Each row was made from one path, in order. Every step used is in the known rows, and no mark comes twice. Write each row's path.
Known rows
H -> E -> A -> D -> Z -> R: [-0.22  3.50 -0.51 -2.86  3.88 -0.45  4.23  3.71  0.13  2.09 -1.36 -3.55
 -4.37 -2.12 -0.55  0.44 -2.65 -0.51 -1.63 -0.41  0.81  3.73]
E -> A: [-4.70  0.68  1.85  3.99 -2.01 -0.39  0.72 -0.12 -0.25 -0.34 -1.60 -0.49
  0.50  2.80 -2.60 -1.44  1.38 -2.25  1.33  1.77  1.86  0.94]
X -> E -> H -> A -> D -> Z: [-1.93  2.82  2.45 -1.51  2.94  0.88  3.87 -0.05 -0.25 -2.26  1.05 -0.04
  1.28 -1.72  0.63 -2.43 -2.69  3.09  0.63 -0.13 -4.38  0.33]
D -> Z -> R: [-1.77 -0.53  3.19 -2.41  1.52 -0.35  0.83  3.40 -0.62  2.68 -0.23 -1.19
 -0.79 -0.45 -1.26 -0.21 -1.66 -0.91 -0.05  1.03  3.29 -1.17]
E -> A -> X -> Z -> R: [ 0.76  2.26 -2.43  0.85  1.76 -0.60  0.28  2.98  3.62  4.59 -3.86 -3.09
 -2.48  0.56  0.75  3.69  0.85 -1.79 -1.44  1.77  0.30 -1.90]
E -> H -> A -> X: [-1.02  0.47 -0.54  2.48 -0.85 -2.40 -1.07 -2.76  1.44 -3.05  0.54  3.05
  0.24  0.40 -2.40 -1.77 -1.59  0.02  0.72 -1.05  1.16 -6.64]
H -> A -> D -> Z -> X: [ 1.30 -3.55 -0.54 -3.28  2.41  0.98  1.57  1.39 -4.85  0.60  0.86  1.80
  0.88 -1.27 -1.80 -3.21 -1.68  2.31  1.69 -4.69  3.09  0.15]
E -> H -> A: [-1.64  2.57  3.84  5.04 -2.43  0.15  0.62 -1.14  0.16 -3.63  0.22  1.51
  2.64  4.06 -3.72 -3.18 -3.10 -1.06  0.19 -0.64  0.44 -4.29]
H -> A -> D: [ 0.51 -2.01  0.46 -1.40  3.90 -1.10  0.99 -1.63 -1.56 -0.98 -2.58 -0.49
  3.33  2.51  1.03 -0.78 -1.35 -0.63  1.58 -2.12 -0.45 -2.25]
E -> A -> D -> Z: [-4.02  0.96  0.71 -3.91  3.89 -1.39  4.65  0.72 -1.17  0.91 -1.12 -0.49
 -1.17 -1.70  0.19 -2.04  2.15  1.05  3.83  1.29 -0.37  1.80]
R -> Z -> X: [ 2.65 -2.94  0.68 -0.56 -1.51  1.29 -4.69  1.56 -3.18 -0.34  3.54  0.46
 -0.77 -0.64 -2.47 -0.20  0.14  4.46 -0.43 -1.79  3.11  0.22]
X -> E -> A: [-5.09  1.42  2.33  5.64 -3.04  1.42 -0.15 -0.21  0.58 -0.67 -0.61 -1.88
  1.40  1.49 -1.19 -0.56  0.09 -1.05 -1.29  2.42 -1.32  4.70]
H -> E -> A -> D -> Z -> X: [ 0.53  0.05 -3.07 -1.73  0.94  1.81  1.87  2.48 -3.80 -0.23  2.52  0.80
 -3.57 -2.38 -2.79 -2.23 -0.20  2.87  0.06 -2.36  2.13  5.34]
H -> E -> A -> X: [-1.63  1.22 -3.74  1.47 -0.19 -1.78 -1.08 -2.12  0.57 -1.41  1.40 -0.46
 -2.94  0.11 -3.19  0.06  0.05 -0.93 -1.27  0.71  2.00  1.57]
R -> Z -> D -> A: [ 4.55  0.26  2.44 -2.80 -0.30 -0.95  2.23 -1.62 -0.43  1.75 -0.38 -2.35
 -0.40 -1.14  0.28  0.46  1.13 -3.12 -1.04 -0.54  1.20  3.65]
A -> D: [-0.36 -2.85 -0.99 -1.95  2.77 -0.68 -1.83 -0.96 -0.44 -0.94 -0.68  0.96
  1.01  0.94  2.45  0.73  2.43  1.85  3.17  1.36 -1.42 -1.62]
E -> A -> X -> Z -> D: [ 2.24 -0.13 -2.76  1.42  0.06  1.84  1.28 -1.53  1.29  4.45 -1.41 -2.06
 -0.15 -0.24  1.27  3.23  3.57 -2.73  1.35  2.91 -0.06 -0.84]
D -> Z -> X -> E -> H -> A: [-1.07  1.95  3.35  4.35 -3.28  3.23  1.15  1.01 -1.72 -2.84  3.02  1.62
  1.79 -0.17 -3.74 -4.11 -4.78  2.13 -2.17 -2.60 -0.21  0.52]
X -> E -> A -> D: [-3.05  0.49 -0.65  1.91  0.87  0.25  0.72 -0.43  1.00 -0.77 -2.11 -1.41
 -0.11 -0.76  2.74  0.83  1.42  1.13  0.48  1.41 -4.14  3.96]
D -> Z -> X -> E -> H: [-2.38  1.13  1.59  4.40 -5.33  4.06 -2.20  2.06 -0.48 -2.94  5.35  3.62
 -1.27 -2.37 -2.19 -2.49 -0.33  5.38 -0.50  1.34 -1.57  1.21]
R -> Z -> D -> A -> X: [ 4.59 -1.68 -1.57 -4.64  1.25 -3.44  0.71 -3.55  1.00  1.65 -0.12 -0.54
 -2.49 -4.01  0.91  1.56  2.32 -1.84 -0.64 -1.14  1.94  0.55]
Z -> A -> X: [ 0.70 -3.18 -1.10 -2.44 -2.59 -4.15 -2.60 -0.89  0.50 -0.26 -1.59  2.70
 -0.32  0.13  2.10  1.06  0.54 -3.29  1.06 -2.17  3.30 -4.11]
A -> X -> Z: [ 1.09 -0.87 -3.16 -1.93  2.85  0.63 -3.34 -0.76  1.54  1.95  0.55 -0.53
  1.30  2.86  1.26  3.15  3.82  1.08  1.40  3.86 -1.32 -3.39]
H -> A -> X: [-0.38 -3.01 -0.69 -0.62  1.87 -2.86 -1.54 -3.40 -0.96 -0.74 -0.58  0.74
  2.39  1.66 -1.97 -0.90 -1.72 -1.66  0.35 -1.88  2.96 -4.57]
D -> Z -> A -> X -> E -> H: [-1.88  2.57  1.07  0.43 -4.25 -1.19 -0.50  0.55  2.59 -2.64  2.21  3.24
 -2.14 -3.40  1.95 -0.70 -0.79  1.37 -0.17  0.40 -2.44 -1.56]

Write each row's path
[-0.78  2.31 -2.57  0.64  2.18 -0.10  1.13 -0.33 -0.22 -1.60 -0.42 -1.53
 -2.10  1.17 -0.38  0.37  0.35  0.36 -0.03  0.54 -1.49  4.14] | H -> E -> A -> D
[ 2.74 -3.30 -2.53 -1.75 -0.48 -2.83  0.48 -3.81  0.95  1.56 -1.17  1.90
 -1.18 -2.68  0.89  0.58  3.12 -3.92  0.49 -0.81  2.89 -0.49] | Z -> D -> A -> X
[ 0.02 -1.93 -2.30 -2.96  0.72 -4.26 -0.96 -2.94  1.41 -0.34 -0.95  2.26
 -1.12 -0.47 -0.16 -0.46  2.96 -2.13  0.27 -0.60  2.37 -0.58] | D -> A -> X
[-2.43  1.90  1.21 -1.68  2.81 -0.28  3.86  3.76  1.10  2.84 -2.90 -3.23
 -2.85 -3.92  1.93  0.69 -1.57  0.52 -1.35  0.43 -1.47  3.74] | X -> E -> A -> D -> Z -> R
[ 3.85  0.23 -1.00 -4.37  1.56 -0.24  0.39  2.18  1.04  1.27 -4.04 -0.54
  1.46  3.22  6.26  3.14  2.07 -1.66  1.91 -0.52 -3.10 -1.08] | X -> Z -> A -> D
[-4.17 -0.03  1.23  3.71 -3.45  2.57  0.94  2.09 -2.12  0.51  1.47 -0.19
 -0.41 -1.78 -2.74 -2.62 -0.60  1.18 -1.47 -0.20  1.12  6.33] | D -> Z -> X -> E -> A
[ 2.00  0.98  0.94  0.77  1.39  2.14 -1.56  3.90  1.75  3.77 -2.11 -3.42
  0.70  3.85  0.90  3.58  0.13 -1.21 -1.47  2.95 -0.15 -1.66] | X -> Z -> R
[ 4.78  0.62  0.41 -0.53 -0.21  1.94  3.00 -0.92  0.47  3.73 -1.94 -1.82
  2.01  2.83  1.52  1.55  3.32 -4.97 -0.48  1.47 -0.45  3.33] | X -> Z -> D -> A
[-1.47  2.84 -0.91  3.11 -3.60 -1.31 -1.60 -1.99  4.17 -3.72  1.56  3.21
 -2.43 -2.26  0.66 -0.60  1.43  1.56 -1.84  1.78 -3.47  0.32] | D -> A -> X -> E -> H
[-2.44  3.27  0.13  4.19 -1.65  1.06  0.51 -0.14 -0.87 -1.68  1.25 -2.24
 -0.76  3.63 -4.41 -0.91 -1.08 -2.15 -1.82  1.24  1.48  4.79] | H -> E -> A
[-0.98 -2.30  0.03  1.38  0.37 -0.27 -2.61 -3.08 -0.23 -1.36  0.59 -0.67
  3.23  0.31 -0.30  0.28 -2.94 -0.29 -2.62 -0.79 -0.72 -0.46] | H -> A -> X -> E
[ 3.54 -1.37  0.54  1.44 -0.26  4.67 -0.37 -0.53 -0.62  3.81  0.36 -2.31
  3.34  3.17  1.51  3.23  2.61 -2.27  1.55  4.23 -0.83 -0.74] | X -> Z -> D
[-1.86 -1.73  0.51 -6.17  4.87 -0.54  1.63  0.27 -1.93  0.48  0.87  0.49
  0.38 -1.03  1.38 -1.21  1.98  2.60  4.05  1.67 -0.53 -0.44] | A -> D -> Z
[ 1.35  0.13 -0.95  3.91 -1.33  2.03 -0.49  0.18 -0.42 -3.60  0.29  2.45
  0.46 -0.89  0.49 -1.27 -2.83  3.69 -1.10 -3.32 -3.11 -0.51] | Z -> X -> E -> H -> A -> D
[ 0.05  3.13  2.24 -1.78  3.23 -1.18  4.62  3.08  0.92  0.60 -2.17 -0.46
 -2.05 -2.11 -0.02 -1.30 -3.72  0.62  0.14 -1.76 -0.13 -3.14] | E -> H -> A -> D -> Z -> R
[ 2.14  0.02 -1.84 -1.55  3.93  0.25 -0.73 -1.47  0.51  1.74 -1.05 -1.92
  3.54  4.38 -0.30  1.80  0.23 -1.00 -0.22  0.71 -0.55 -3.69] | H -> A -> X -> Z
[-0.68 -1.49 -1.45 -0.44 -0.59 -1.84 -2.30 -2.72  1.90 -0.94  0.38  0.62
  0.18 -1.55  1.40  0.83  1.46 -0.48 -2.80  0.65 -1.52  3.20] | D -> A -> X -> E
[-3.72 -0.86 -2.04  1.44 -0.39 -3.12 -0.91 -1.99  1.24  0.04 -0.99  1.14
 -1.79 -0.63 -1.53 -0.39  2.44 -0.85  1.72  1.18  2.48 -1.82] | E -> A -> X
[ 0.79 -0.49 -0.29 -0.69  0.20  1.16  2.08  1.71 -2.73 -1.64  1.73  3.73
 -1.14 -2.36 -2.16 -4.01 -1.52  3.92  1.96 -3.84  1.28 -1.55] | E -> H -> A -> D -> Z -> X
[ 1.58 -2.06 -0.03 -3.40 -0.29 -2.46 -0.26  0.88 -0.28 -0.62 -3.48  1.58
  0.62  1.26  5.02  1.30  0.93 -2.17  2.33 -2.43 -0.32 -1.49] | Z -> A -> D
[ 0.51  1.88  1.60  5.15 -5.52  3.34 -4.58  1.72  0.72 -3.78  5.33  1.71
 -2.01 -2.50 -1.31 -0.36 -0.85  6.79 -2.25  0.74 -2.77  1.01] | R -> Z -> X -> E -> H
[ 2.98 -1.40  0.09 -5.36 -0.52 -5.06 -2.76 -0.33  0.79 -0.16 -0.54  0.32
 -1.72 -1.62  2.33  1.94 -0.30 -1.01  0.09 -2.62  1.94 -3.12] | R -> Z -> A -> X
[ 4.33  1.35 -1.65  2.46 -0.17  2.42  1.34 -2.08  1.69  1.77  0.09 -0.41
  1.20  0.70  0.48  2.13  0.46 -1.71  0.68  1.27 -1.38 -4.89] | E -> H -> A -> X -> Z -> D
[-0.93 -1.63  0.69 -3.56 -1.52 -1.63 -1.19  0.01  0.23  0.02  0.82  0.72
  0.52 -2.64  2.94  0.72 -1.06 -1.05 -1.20 -0.95 -0.47  1.10] | D -> Z -> A -> X -> E
[-0.48  1.00  2.46  7.73 -5.03  3.04 -1.55  0.17 -0.75 -3.94  2.13  2.02
  2.11  1.41 -3.10 -2.65 -4.45  1.50 -2.86 -2.70 -0.64 -0.47] | Z -> X -> E -> H -> A
[-0.24 -2.32 -0.09 -6.14 -0.38 -4.27  0.04  0.14 -0.65  0.68 -0.49  2.46
 -0.67 -1.55  1.69 -0.51  0.35 -2.63  1.98 -2.16  3.50 -3.10] | D -> Z -> A -> X
[ 4.16 -2.64 -2.90 -0.52  1.01  2.44 -1.47 -2.10  0.42  4.06  0.58 -1.23
  1.34  0.36  2.27  3.95  3.70 -1.34  1.74  3.41 -0.48 -2.71] | A -> X -> Z -> D
[ 0.85  3.82 -4.60  0.39  2.27  1.11 -0.48 -0.30  1.76  1.19  0.69 -3.17
 -1.32  3.12 -1.30  2.68  1.69 -0.39 -1.51  2.96 -1.47  1.91] | H -> E -> A -> X -> Z
[-3.45  2.51  2.62  6.39 -5.04  2.50 -3.38 -0.09  2.09 -4.29  3.39  1.94
  0.52  0.88 -0.29 -0.38 -0.07  3.04 -0.67  3.97 -3.87 -0.59] | X -> E -> H
[-0.98 -0.84  1.95 -5.66  5.92 -0.96  4.14 -0.61 -2.95  0.27 -0.66 -0.77
  2.60  0.36 -0.19 -2.61 -1.58  0.36  2.50 -1.35  0.07 -0.79] | H -> A -> D -> Z
[-0.49 -4.18  0.23  4.43 -4.54  4.13 -5.65  0.70 -2.18 -1.24  3.26  1.51
  1.98  0.00 -0.90  0.00 -0.35  2.71 -2.20 -0.24  0.25  3.04] | Z -> X -> E
[ 2.61  0.84  1.99 -1.11 -2.04  0.84 -0.62  2.69  0.50  1.68 -2.84 -1.11
  3.09  5.93  3.01  2.25  0.72 -4.14  0.29  0.07 -0.37 -0.81] | X -> Z -> A
[ 0.78 -0.25  2.04 -4.50  5.36 -1.52  4.09  2.81 -0.99  2.57 -3.17 -2.27
 -0.05 -1.12  0.52 -0.45 -3.86 -1.10 -0.17 -2.43  1.62 -1.56] | H -> A -> D -> Z -> R
[-1.18  1.08  1.22  4.33 -3.49  2.08 -1.53  1.55 -0.97 -0.27  1.52 -2.45
 -1.12 -1.80 -2.00 -0.35 -1.00  2.79 -3.04 -0.88 -0.16  6.05] | R -> Z -> X -> E -> A
